Each row comes from the steps of one walk. Every step used is in the known rows, and no mark comes twice. Write the walk behind each row, first mark first.
Known rows:
Z, N: [ 0.19  1.62 -4.21  1.21 -0.65  1.20 -0.27 -1.35 -4.04 -1.11  1.01  1.92
 -5.58 -0.47 -4.13 -3.68 -0.60 -3.50  0.76  0.77 -1.55 -2.33  0.43 -1.82]
Z, N, R: [ 1.24  4.83 -6.66  1.32 -0.32  0.42  0.82  0.31 -5.23  0.50  2.60  2.47
 -1.86 -0.71 -4.48 -1.10 -3.75 -3.33  2.51 -2.63 -3.06 -3.67  2.65 -0.41]
N, R: [ 1.35  4.90 -4.41  0.93  1.03 -0.42  0.93  0.81 -4.31 -0.99  3.84  3.48
  0.28  1.67 -3.17  2.67 -5.72 -3.04  1.71 -1.82 -5.30 -2.98  2.67  0.96]
R, P, C, N, Z, F: [ 0.18 -0.52 -1.64 -0.49 -1.21 -1.16 -1.75  2.01 -3.48 -1.94 -1.62  3.03
 -3.80 -1.65 -2.89 -1.15 -2.95 -2.39 -2.24  2.49 -2.34 -0.29  3.17  2.66]
C, P, R, N, Z: [ 6.58  3.07 -1.77 -2.65 -3.14  0.33 -0.10 -0.02 -2.40 -2.53  1.01  6.64
 -2.85  3.74 -0.49  3.33 -6.87 -2.34 -2.90 -2.36 -3.88 -2.32  3.55  5.83]
P, R: [ 3.16  1.82 -0.09 -1.12 -1.99 -4.01 -4.06  3.82 -5.70 -5.52  2.85  4.93
 -1.97  3.52 -1.09  2.29 -3.87 -1.20 -0.86  2.65 -1.70 -4.64  1.86  1.08]
M, A, F, Z, N, C, P, R, E: [ 1.91  3.93 -0.16 -0.38 -2.94  0.33 -2.91 -0.73 -7.49 -2.61  4.27  3.45
 -3.73  2.44 -1.64  1.43 -7.29 -2.62 -0.70  0.20 -1.88 -3.76  0.45  5.19]
R, M: [ 1.02  5.90  0.29  4.21  2.70  4.31  1.81 -2.06 -3.61 -5.09  2.00  3.66
 -2.12  0.75 -3.02  2.58 -5.58 -4.87  0.45  2.11 -8.24 -3.61  2.34  0.75]
N, Z: [ 3.07  3.24 -1.68 -0.88  1.52  0.79  2.86  0.65 -0.85 -1.92  0.06  5.76
 -2.77  6.90 -1.57  2.48 -4.28 -1.84 -1.85 -1.92 -5.02 -0.78  3.43  2.88]
C, N, Z: [ 3.05 -1.28 -2.09 -2.33  1.32  1.32  0.88  0.49 -1.53 -1.14  0.62  6.08
 -3.91  4.18 -2.31  3.55 -3.71 -1.33 -2.45 -1.09 -3.57 -0.10  3.44  6.16]
A, F, Z, N: [ 0.82  2.14 -5.95  1.66 -0.33 -1.69  4.41 -0.02 -7.09 -2.40  0.55  1.44
 -5.81  2.42 -3.42 -3.09 -2.52 -2.90  2.04  2.10 -1.85 -0.48  0.40 -3.58]
M, A: [-3.08  1.04  0.93 -0.48  0.57  0.69 -1.34 -4.90 -2.27 -3.99  2.00  5.29
 -0.82  1.69 -0.43  0.10 -3.56 -4.40  2.77  3.14 -3.02 -0.50 -0.10  4.31]
C, P, R, M, A, F: [ 0.24 -1.40 -1.45 -0.03  0.90 -1.69  1.44 -4.13 -7.22 -7.84  1.21  3.50
 -3.20  0.84 -2.21 -0.41 -5.14 -5.15  2.01  5.41 -4.05  0.16 -1.85  5.98]
F, Z, N, C, P, R: [ 3.08  2.26 -0.81 -0.80 -4.00 -2.93 -6.36  3.52 -6.38 -2.04  2.66  5.52
 -4.86  3.02  2.57  0.88 -5.01 -0.34 -0.26  1.94  0.03 -3.97  2.29  4.92]
R, M, A, F, Z, N, C: [ 1.66  3.36 -3.52  0.29  0.82  4.04  1.92  1.00 -5.24 -0.50  0.33  5.03
 -4.44  3.95 -0.26  0.15 -5.06 -1.56  4.31  0.30 -4.65 -0.52  2.03  1.87]
P, C, N, R, M, A: [-1.27  3.08  0.71  1.39  0.96  3.42 -1.61 -5.35 -3.36 -4.32  2.45  5.62
  1.00 -2.22 -2.55  2.17 -5.51 -5.02  3.43  2.20 -5.14 -3.19  2.53  6.88]
Z, F: [-2.83  0.01 -1.90  0.36 -0.92 -2.52  0.61  1.44 -4.88 -2.69  1.13  1.71
 -2.59 -1.11 -2.31 -3.70 -2.35 -3.64 -0.07  2.87 -3.09 -0.74  0.79 -1.31]
A, F, Z, N, R, E, L: [ 1.64  5.31 -7.60  2.93  2.30 -0.49  4.79 -1.53 -7.24 -0.48 -0.12  0.16
 -4.55  1.42 -3.76  3.66 -6.46 -4.23 -0.01 -5.23 -2.83 -0.61  1.63  3.04]
A, F, Z: [ 1.26  2.70 -3.54  1.16  1.79 -3.88  6.35  1.15 -7.07 -5.10  1.86  2.73
 -2.69  6.94 -1.03  2.37 -6.51 -2.29  1.51  3.91 -4.98  1.12  0.45 -2.24]
R, E, L: [ 0.64  4.27 -3.59  2.56  2.69  0.82  1.52 -2.57 -4.15 -1.39  0.14  0.91
 -4.84  1.61 -2.50  4.96 -5.27 -4.21 -1.99 -3.78 -3.25 -0.61  0.80  4.12]
R, M, A, F: [-0.35 -0.92 -2.08  0.35  2.79 -0.13  4.35 -4.50 -6.30 -7.75  0.81  3.11
 -2.50  1.42 -3.58 -0.10 -4.79 -5.44  2.79  4.90 -5.65  1.05 -1.94  3.85]

Write each row's walk:
[-0.82  0.85 -2.42 -0.82 -0.65 -1.99  2.95  2.36 -3.51 -1.77 -0.68  3.39
 -2.63  1.77 -1.99 -3.19 -3.01 -2.84 -1.08  0.12 -3.37 -0.25  2.95  0.46] -> N, Z, F
[-0.01 -2.33 -2.14 -1.65 -1.09 -1.97  0.12  2.40 -3.46 -1.76 -0.09  3.47
 -2.71 -0.98 -2.99 -1.90 -2.24 -2.23 -2.05  1.18 -2.19 -0.42  3.02  2.96] -> P, C, N, Z, F
[ 3.55  0.76 -1.90 -1.28 -3.62 -3.84 -4.73  3.49 -7.62 -3.02  2.43  4.80
 -5.47  3.07  1.84  0.44 -5.04 -0.52 -0.01  2.58 -0.05 -2.86  1.14  5.08] -> A, F, Z, N, C, P, R
[ 2.24 -4.58 -0.27 -1.15  0.50  0.00 -5.68 -0.43 -2.52 -3.38  3.72  3.52
 -3.00 -2.54 -3.85  4.38 -1.82 -1.57 -2.29  4.35 -2.16 -1.69  0.45  4.85] -> P, C, N
[ 1.44  0.58 -2.39 -1.91 -4.12 -2.37  0.33  1.59 -4.54 -2.06  0.09  4.03
 -2.93 -0.74 -0.97 -2.86 -4.98 -3.27 -2.07 -0.13 -2.38 -1.35  2.96  3.14] -> C, P, R, N, Z, F
[ 1.20  6.57 -6.87  1.98 -0.58 -0.66  2.46  1.28 -6.22  0.61  2.73  2.74
 -1.43  1.22 -3.45 -0.34 -5.11 -2.78  3.20 -2.56 -3.21 -3.40  3.71 -1.71] -> F, Z, N, R
[-0.55  0.35 -2.49  0.00 -1.51  1.19 -2.83 -2.82 -4.49  0.33  1.93  4.08
 -6.91  1.19  2.54 -1.58 -4.64 -2.54  1.51  1.98 -1.59  0.85 -0.59  7.56] -> M, A, F, Z, N, C, P
[ 0.19  0.83 -1.98  0.32 -1.51  2.57 -5.03 -1.80 -2.75  1.60  2.45  3.72
 -7.30  0.26  1.88 -1.12 -3.52 -2.14 -0.22  0.85 -1.80 -0.62 -0.08  6.98] -> Z, N, C, P
[ 4.65  2.54 -1.91 -2.27 -0.53  5.09 -1.22  0.94 -2.16 -0.24  2.46  5.80
 -2.54  2.68  0.14  4.99 -7.17 -1.56  0.94 -1.01 -6.65 -0.76  1.36  3.11] -> R, N, C
[ 1.93  1.12 -2.62 -2.23 -3.48 -2.18  1.68  2.66 -4.65 -2.58 -0.22  4.08
 -1.93  0.29 -1.97 -2.27 -4.81 -3.04 -1.56 -0.38 -3.08 -1.50  3.36  1.09] -> P, R, N, Z, F
[ 2.06  3.76 -3.66  0.00  0.19  3.40  0.09  3.06 -3.92  1.51  0.99  4.95
 -4.77  4.89  0.27  0.84 -4.26 -0.23  2.81 -0.76 -3.78 -0.96  2.48  0.23] -> F, Z, N, C
[ 2.09  7.77 -4.84  4.71  1.82  3.00  5.01 -0.89 -7.09 -3.30  1.59  2.61
 -1.61 -0.12 -4.77  0.67 -6.86 -4.92  3.08 -0.45 -7.55 -4.10  3.67 -0.49] -> A, F, Z, N, R, M
[ 2.22  0.92  0.43 -0.58 -3.53 -4.38 -6.94  1.53 -5.59 -4.33  3.51  4.63
 -3.99  1.67  1.16  1.11 -4.25 -1.80 -1.89  3.27 -0.38 -4.15  0.87  5.26] -> C, P, R
[ 2.63  3.32 -3.26 -0.29 -0.20  2.58  0.55  2.57 -6.25 -1.25  0.37  5.57
 -4.13  4.20  0.11  0.43 -5.18 -0.95  3.99  0.54 -3.75 -1.65  2.50  2.23] -> P, R, M, A, F, Z, N, C
[ 3.91  7.07 -1.26  3.77 -0.78  0.70 -6.97 -0.19 -2.50 -3.40 -0.33  1.60
 -2.53 -2.68 -4.48  3.36 -3.83 -2.80 -0.91  4.00 -3.53 -3.91  2.14 -0.36] -> Z, N, R, P, C
[ 0.65  0.56 -3.20  0.43 -1.23  0.93 -2.37 -1.27 -4.66  0.66  2.03  3.41
 -7.49  1.59  1.97 -0.95 -4.53 -2.02  0.52  1.67 -2.03  0.53 -0.44  6.20] -> A, F, Z, N, C, P
[ 2.92  5.35  1.35  2.68 -0.50  2.42 -3.42  0.46 -5.37 -4.79  2.33  5.18
 -3.22  0.83  0.08  2.91 -6.74 -3.12 -0.23  2.28 -5.72 -5.32  3.14  5.30] -> N, C, P, R, M
[ 0.82 -1.35 -1.54 -0.63  1.15 -0.40  1.17 -2.88 -6.98 -6.84  1.16  4.33
 -3.32  1.71 -1.31  0.22 -5.57 -4.27  2.71  4.71 -4.44  0.37 -1.48  7.00] -> N, C, P, R, M, A, F
[ 2.39  0.40 -1.29 -1.56 -3.92 -3.64 -5.08  1.97 -7.39 -3.33  2.14  5.51
 -4.83  2.86  2.34 -0.09 -4.97 -1.02  1.05  3.03  0.44 -2.62  1.12  6.40] -> M, A, F, Z, N, C, P, R
[-0.29  1.68 -2.09  1.13 -1.02  2.69 -2.11 -3.25 -4.83 -0.26  1.60  4.10
 -6.69  0.43  2.17 -1.26 -5.38 -3.21  1.75  2.01 -2.81  0.04  0.12  7.77] -> R, M, A, F, Z, N, C, P
[ 1.30  6.39 -2.11  3.16  0.65  2.15 -6.67 -0.81 -4.62 -1.67 -0.42  2.38
 -4.66 -2.29 -3.29  5.44 -6.90 -3.23 -0.02  4.10 -4.47 -1.93  2.66  2.64] -> C, N, R, P
[-1.26  4.58  1.42  1.42 -1.50  2.25 -2.60 -3.49 -5.12 -3.96  1.21  6.62
 -2.00  0.84  1.38 -0.27 -5.89 -3.95  3.82  2.73 -3.03 -3.40  2.69  6.68] -> F, Z, N, C, P, R, M, A
[-2.26  6.49 -0.86  2.72  0.51  3.09  1.61 -5.02 -4.73 -3.31  1.64  5.24
  0.21  0.01 -1.57 -0.20 -6.14 -5.51  5.09  0.91 -5.07 -3.08  3.19  3.62] -> F, Z, N, R, M, A
[ 0.12  1.93 -2.16  0.79 -1.63  1.92 -3.91 -1.23 -3.47  1.71  2.41  4.02
 -7.06  1.55  2.79 -0.60 -4.63 -1.83  0.35  0.94 -1.94 -0.49  0.61  6.06] -> F, Z, N, C, P
